Known rows, with every way that one mark hangs from another:
fosi{budo fovo{milun moza}}: [-0.77  1.19 -1.93 -1.88  0.54 -2.41 -0.42  2.54 -1.38 -0.15 -0.46 -2.81
  1.92  0.22 -1.91 -2.05 -0.45 -1.56  1.79 -0.65 -0.15 -1.47  0.79  1.51]
fovo{tanuf}: [-0.42  0.82 -2.21 -0.52  0.20 -1.42  0.83  2.60 -0.68  0.19 -1.77 -3.15
  0.15  0.49 -3.05 -0.26 -1.33 -0.92  1.43 -1.41 -1.02  1.01  1.14  0.52]
budo{tanuf}: [ 0.35  0.48 -4.28 -0.20  1.56 -1.67  0.67  1.89 -0.60  0.58 -1.50 -2.09
  1.27 -0.01 -2.57 -0.07 -0.68 -0.58  2.55 -2.09 -1.66  1.57  0.95  0.11]
moza{fovo{tanuf}}: [-0.10  0.84 -0.92  0.21  0.65 -0.89  1.07  1.76 -1.23  0.43 -1.58 -3.22
  0.23  0.49 -2.75  0.25 -0.48 -0.83  1.18 -2.28 -1.31  1.00  1.15  0.12]
budo{kapeg{fovo} tanuf}: [ 0.90 -0.24 -2.28  0.94  2.22 -2.09  0.81  0.90  0.94  0.55 -0.77 -1.49
  1.13 -0.31 -2.89 -0.40 -0.50 -2.19  1.66 -2.82 -0.88  2.02  1.32  0.80]
milun{budo}: [ 0.60  1.11 -3.37 -1.39  1.23 -1.83  0.43  1.59 -1.55 -0.46 -0.71 -2.17
  0.24 -0.59 -2.80  0.13 -0.94  0.03  0.40 -1.96 -0.93  0.43  1.43  0.00]
fosi{fovo}: [ 0.67  0.54 -2.17 -1.68  0.96 -2.48  0.78  1.90 -0.84  0.38 -0.48 -2.61
  1.72 -0.41 -2.31 -1.19  0.28 -1.59  1.51 -1.36 -1.05 -1.95  1.04  0.52]
milun{budo{kapeg}}: [ 1.42  0.53 -1.74 -0.26  1.79 -1.89  0.47  0.94 -0.69 -1.17 -0.55 -1.54
  0.06 -0.89 -2.62 -0.40 -1.02  0.07 -0.91 -2.94 -0.63  0.31  1.70  0.00]
milun{budo{kapeg{fovo{moza}} tanuf}}: [ 1.09 -0.04 -1.77  0.99  1.99 -2.49 -0.27  0.00  0.79  0.27 -0.78 -0.28
  0.28 -0.70 -2.30 -0.89 -1.19 -0.96 -0.19 -3.18 -0.34  0.98  1.32  0.97]
budo{kapeg{fovo{milun moza}} tanuf}: [ 0.10 -0.31 -2.88  1.29  1.86 -1.47 -0.64  1.05  0.39 -0.34 -0.77 -1.61
  1.21 -0.10 -1.50 -1.44 -0.92 -2.42  1.45 -2.70  0.04 -0.31  0.74  1.35]
kapeg{budo}: [ 0.05  1.26 -1.86 -1.18  0.31 -1.31  0.79  2.32 -2.01 -0.44 -1.15 -2.36
  0.83 -0.42 -1.86 -0.52 -0.23 -0.31  1.23 -0.23 -0.99  0.00  0.86  0.42]
fosi{budo fovo}: [ 0.08  1.16 -1.56 -2.18  0.83 -3.02  0.95  2.37 -0.96  0.70 -0.41 -2.82
  1.85  0.03 -3.42 -0.99 -0.03 -1.32  2.00 -0.83 -1.14  0.85  1.36  0.87]
kapeg{budo fovo{milun moza tanuf}}: [-1.92  1.08 -1.51 -0.30 -0.56 -0.92 -1.09  2.45 -1.10 -0.31 -1.45 -2.64
  0.23  0.43 -1.69 -1.40 -1.30 -1.94  1.07  0.54  0.48 -2.71  0.49  1.89]
kapeg{fovo}: [ 0.04  0.71 -2.05 -0.95  0.78 -2.10  0.41  1.81 -1.05  0.62 -0.42 -3.25
  1.04 -0.10 -2.72 -0.39 -0.08 -2.73  2.05 -1.48 -0.59  1.57  1.49  0.77]
budo{kapeg{fovo}}: [ 0.94  0.22 -0.62  0.14  1.41 -2.02  0.90  1.13 -0.18 -0.16 -0.19 -2.48
  0.92 -0.49 -2.68 -0.85 -0.23 -2.67  0.84 -2.52 -0.28  1.63  1.70  0.87]
fosi{budo fovo{tanuf}}: [-0.77  1.29 -0.60 -1.63  0.20 -2.53  0.80  2.79  0.19  1.03 -1.20 -2.75
  1.13  0.65 -4.16 -0.65 -0.92 -1.23  1.87 -0.47 -1.14  0.36  1.25  1.18]
milun{budo{kapeg tanuf}}: [ 1.41  0.14 -3.22  0.54  2.60 -1.84  0.55  0.73  0.42 -0.45 -1.11 -0.37
  0.43 -0.79 -2.90  0.07 -1.28  0.41  0.20 -3.23 -1.16  0.51  1.25  0.02]
moza{budo{kapeg} fovo{milun tanuf}}: [-0.53  0.85 -0.96  0.63  1.65 -0.63  0.03  2.06 -1.52 -1.99 -1.24 -3.51
  0.24  0.49 -2.64 -1.76 -1.39 -0.55 -0.08 -1.93 -0.57  1.86  1.35  0.27]
fosi{fovo{moza tanuf}}: [-0.18  0.30 -0.54 -0.93 -0.23 -2.28  0.00  2.03  0.18  0.75 -1.43 -2.16
  0.76  0.30 -1.94 -2.04 -0.83 -1.23  0.45 -1.14 -0.68 -2.83  0.81  1.17]
milun{budo{kapeg{fovo} tanuf}}: [ 1.14  0.09 -2.98  0.80  2.60 -2.19  0.34  0.39  0.88  0.16 -0.57 -0.63
  0.46 -0.84 -3.34  0.24 -1.00 -1.22  0.56 -3.09 -0.78  1.10  1.57  0.53]
tanuf{budo{kapeg}}: [ 1.25  0.03 -2.29 -0.49  1.14 -1.98  1.94  1.80 -0.53 -1.09 -0.87 -2.07
  0.03 -0.80 -3.10 -1.67 -0.33 -1.02  1.55 -2.64 -0.77  4.00  0.79  0.37]

Rows:
[-0.72  1.08 -3.50  0.28  1.22 -0.12 -0.16  1.78 -1.69 -0.81 -1.28 -2.76
 -0.27  0.10 -2.93  0.79 -1.33 -0.29  0.62 -2.11 -0.49 -1.71  1.02 -0.01] -> moza{fovo{milun{budo} tanuf}}
[ 0.13  0.52 -1.67  1.26  1.90 -0.20  0.26  1.16 -0.77 -1.45 -1.02 -2.02
 -0.35 -0.26 -2.81  0.33 -1.38 -0.16 -0.74 -3.16 -0.27 -1.62  1.17  0.10] -> moza{fovo{milun{budo{kapeg}} tanuf}}
[-0.69  0.44 -5.27  0.09  1.70 -1.88 -1.38  1.07 -0.51 -0.01 -0.82 -1.55
  0.60 -0.30 -2.05 -0.28 -1.35 -1.50  1.43 -1.92 -0.04 -1.18  0.84  1.04] -> kapeg{fovo{milun{budo{tanuf}} moza}}
[-0.41 -0.06 -1.96  0.29  0.09 -0.94  0.26  2.50 -0.31 -1.62 -1.55 -2.12
 -0.73  0.01 -2.37 -2.48 -1.74 -1.01  1.11 -2.20  0.26  1.38  0.16  1.29] -> fovo{milun moza tanuf{budo{kapeg}}}
[-0.32  0.95 -0.54 -0.89 -0.23 -1.99 -0.48  1.57 -1.49  0.36 -0.79 -2.19
  0.75 -0.31 -1.10 -1.69 -0.31 -1.67  0.84 -0.26 -0.24  0.25  0.90  1.32] -> kapeg{budo fovo{moza}}
[-1.37  1.19 -0.57 -0.87 -0.17 -2.82 -0.89  2.20 -0.82  0.11 -1.29 -3.55
 -0.21  0.70 -2.72 -2.68 -1.82 -1.84  0.34 -0.21 -0.30  3.79  1.65  1.54] -> kapeg{fovo{moza{budo} tanuf}}
[-0.32  0.53 -1.64  0.60  0.90 -1.00 -0.89  1.52 -0.29 -1.69 -1.20 -1.58
 -0.66 -0.08 -2.08 -1.05 -2.34 -0.07 -1.16 -2.41  0.38 -2.41  0.97  1.03] -> fovo{milun{budo{kapeg}} moza tanuf}
[-2.36  1.22 -2.08 -0.62  0.06 -1.93 -1.56  2.66 -1.43 -0.79 -1.19 -3.99
  0.11  0.82 -2.43 -2.76 -1.93 -2.17  0.83  0.01  0.28  1.75  1.32  1.68] -> kapeg{fovo{milun moza{budo} tanuf}}
[ 0.38  0.08 -1.56 -0.01  0.42 -1.40  1.89  2.29  0.49 -0.73 -1.58 -2.12
 -0.80 -0.28 -3.83 -1.32 -1.26 -0.92  1.48 -2.34 -0.66  3.64  0.78  0.64] -> fovo{tanuf{budo{kapeg}}}
[-0.67  1.00 -4.82 -0.98  1.47 -1.56 -0.49  1.77 -1.40 -0.61 -0.05 -2.71
  0.68 -0.56 -2.90  0.10 -0.86 -2.07  1.32 -1.42  0.16 -1.14  1.33  0.64] -> kapeg{fovo{milun{budo}}}
[ 0.22  0.84 -1.55  0.09  2.32 -0.96  0.14  1.51 -2.52 -2.30 -0.51 -3.63
  1.00 -0.14 -1.81 -2.02 -0.36 -0.66 -0.09 -2.24 -0.61  2.45  1.50  0.02] -> moza{budo{kapeg} fovo{milun}}
[ 1.13  0.80  0.23  0.07  2.10 -1.69  0.78  1.03 -1.79 -1.35 -0.57 -3.38
  0.78 -0.22 -2.10 -1.99 -0.21 -0.21 -0.28 -2.51 -1.20  4.55  1.91 -0.18] -> moza{budo{kapeg} fovo}
[-1.38  1.36 -2.62 -0.21  1.07 -0.74 -0.43  2.61 -2.33 -1.22 -1.44 -4.48
  0.35  0.74 -2.68 -1.38 -1.29 -0.67  0.99 -0.84 -0.80  2.07  1.19  0.16] -> moza{budo fovo{milun tanuf}}
[-0.96  0.18 -1.61  0.85  0.97 -0.89 -0.01  2.09  0.27 -0.74 -0.87 -3.04
  0.35  0.22 -3.14 -0.67 -1.24 -2.94  1.13 -1.82  0.36 -0.84  1.23  1.49] -> budo{kapeg{fovo{milun tanuf}}}
[-1.53  1.06 -4.28 -0.37  0.80 -1.30 -0.52  2.16 -0.62 -0.35 -0.83 -2.63
 -0.19 -0.04 -3.65  0.43 -1.73 -1.92  1.00 -1.01  0.27 -1.70  1.26  1.05] -> kapeg{fovo{milun{budo} tanuf}}
[-0.75  0.53 -2.89 -0.83 -0.18 -1.94  1.11  2.55 -0.04  0.67 -1.33 -2.83
 -0.55  0.06 -4.54 -0.85 -0.98 -2.61  3.02 -1.13 -0.55  4.22  0.83  1.16] -> kapeg{fovo{tanuf{budo}}}
[-1.59  1.07 -2.15 -1.44  0.19 -2.18 -1.55  2.80 -1.21 -0.84 -1.29 -3.46
  0.91  0.54 -2.01 -3.47 -1.54 -0.80  0.15  0.27 -0.18 -1.89  0.91  1.31] -> fosi{fovo{milun moza{budo} tanuf}}
[-0.21  0.36 -2.91  0.46  2.10 -1.76 -1.11  1.70 -0.81 -1.83 -1.34 -2.05
  1.07  0.14 -1.22 -3.17 -1.69  0.05  0.09 -1.80 -0.51  1.99  0.93  0.79] -> fovo{milun moza{budo{kapeg tanuf}}}
[-1.09  0.74 -3.91  0.03  0.83 -1.11 -1.23  1.84 -0.97  0.00 -1.33 -1.44
  1.34 -0.12 -1.09 -1.13 -0.73 -1.52  2.15 -0.32 -0.25 -1.62  0.20  1.48] -> kapeg{budo{tanuf} fovo{milun moza}}
[ 0.09 -0.02 -2.20  0.86  1.14 -0.01  1.38  2.03 -0.67 -1.44 -1.46 -2.67
 -0.45 -0.16 -3.27 -0.88 -0.73 -1.09  1.70 -2.84 -0.36  1.96  0.34  0.37] -> moza{fovo{milun tanuf{budo{kapeg}}}}
[ 0.22  0.29  0.42  0.60  0.55 -2.11 -0.34  0.67  0.77 -0.10 -0.88 -1.25
 -0.91 -0.22 -2.80 -0.94 -1.86 -1.34 -1.24 -2.52  0.22  0.08  1.59  1.34] -> milun{budo{kapeg{fovo{moza tanuf}}}}
[ 0.21  0.44 -0.77  0.57  1.19 -1.88  0.39  1.04  0.82 -0.15 -0.77 -1.44
 -0.57 -0.35 -3.82 -0.03 -1.57 -1.48 -0.52 -2.41 -0.14  0.60  1.76  0.97] -> milun{budo{kapeg{fovo{tanuf}}}}
[-0.39  0.09 -3.16  0.09  0.72 -0.69  1.29  2.76 -0.15 -1.69 -1.56 -2.29
 -0.47 -0.12 -3.65 -1.43 -1.42 -1.34  1.89 -1.87 -0.05  1.70  0.30  0.86] -> fovo{milun tanuf{budo{kapeg}}}
[ 0.64  0.64 -1.86  0.24  2.15 -2.10  1.23  1.62  0.45  0.11 -1.34 -1.59
  1.06  0.26 -3.52 -0.31 -1.01 -0.35  2.08 -2.62 -1.42  4.34  1.39  0.71] -> fosi{budo{kapeg tanuf}}
[ 1.13  0.34 -1.29  0.99  2.82 -1.84  0.75  0.85 -0.87 -0.76 -1.15 -2.38
  1.03 -0.06 -2.32 -1.56 -0.52  0.21  0.32 -2.88 -1.88  4.64  1.44 -0.33] -> moza{budo{kapeg tanuf} fovo}
[ 0.97 -0.21 -0.54 -0.23  0.46 -2.64  0.82  1.13 -0.08 -0.35 -0.42 -1.95
 -0.15 -0.68 -2.43 -2.63 -0.37 -2.55  1.42 -2.55 -0.04  4.07  0.78  1.34] -> tanuf{budo{kapeg{fovo{moza}}}}
[-0.81  0.99 -0.42 -1.46 -0.08 -3.15 -0.74  2.34 -0.68  0.01 -1.34 -2.79
  0.77  0.47 -2.33 -3.58 -1.39 -0.42 -0.27  0.01 -0.82  0.49  1.18  1.15] -> fosi{fovo{moza{budo} tanuf}}
[ 0.05  0.47 -2.05 -0.29  0.25 -0.79  1.64  2.13 -1.00  0.24 -1.80 -2.77
 -0.59  0.08 -3.68 -0.35 -0.49 -1.07  2.49 -2.28 -1.34  3.60  0.51  0.00] -> moza{fovo{tanuf{budo}}}
[-1.21  1.17 -4.62 -0.49  0.83 -0.83 -0.21  2.56 -1.15 -1.04 -1.41 -2.66
 -0.24  0.02 -3.27  0.35 -2.04 -0.25  0.59 -1.26 -0.22 -2.11  1.04  0.49] -> fovo{milun{budo} tanuf}
[ 1.03  0.37 -1.46 -0.11  1.78 -2.24  0.34  0.61 -0.11 -0.52  0.04 -1.70
  0.20 -0.86 -3.05 -0.23 -0.70 -1.56 -0.44 -2.58 -0.19  0.58  1.87  0.60] -> milun{budo{kapeg{fovo}}}
[ 0.58  0.09 -3.96  0.79  2.25 -1.24 -0.76  0.94 -0.12 -1.35 -1.04 -0.46
  0.43 -0.57 -1.59 -1.01 -1.75  0.50 -0.29 -3.09 -0.22 -1.61  0.70  0.62] -> fovo{milun{budo{kapeg tanuf}} moza}
[-0.29  0.76 -6.64 -0.27  2.23 -1.05 -0.24  1.92 -1.11 -0.72 -1.11 -1.55
  0.82 -0.45 -2.74  0.53 -1.39  0.10  1.72 -1.91 -0.82 -1.24  0.74  0.08] -> fovo{milun{budo{tanuf}}}
[-0.16  0.80 -4.88 -1.63  1.63 -1.81 -0.33  1.95 -1.40 -0.80 -0.22 -1.90
  1.34 -0.93 -2.51 -0.80 -0.48 -0.92  0.79 -1.20 -0.25 -4.92  0.89  0.39] -> fosi{fovo{milun{budo}}}
[-0.73  0.07 -0.60  0.92  0.45 -1.12 -0.72  1.67  0.38 -0.76 -0.91 -2.41
  0.11  0.39 -1.97 -1.62 -1.54 -2.80  0.25 -2.08  0.69 -1.02  1.01  1.85] -> budo{kapeg{fovo{milun moza tanuf}}}
[ 0.93 -0.04 -1.67 -0.44  0.98 -2.24  1.73  1.43 -0.02 -0.36 -0.29 -2.33
  0.07 -0.80 -3.59 -1.58 -0.11 -2.65  2.00 -2.37 -0.24  4.45  0.98  0.90] -> tanuf{budo{kapeg{fovo}}}
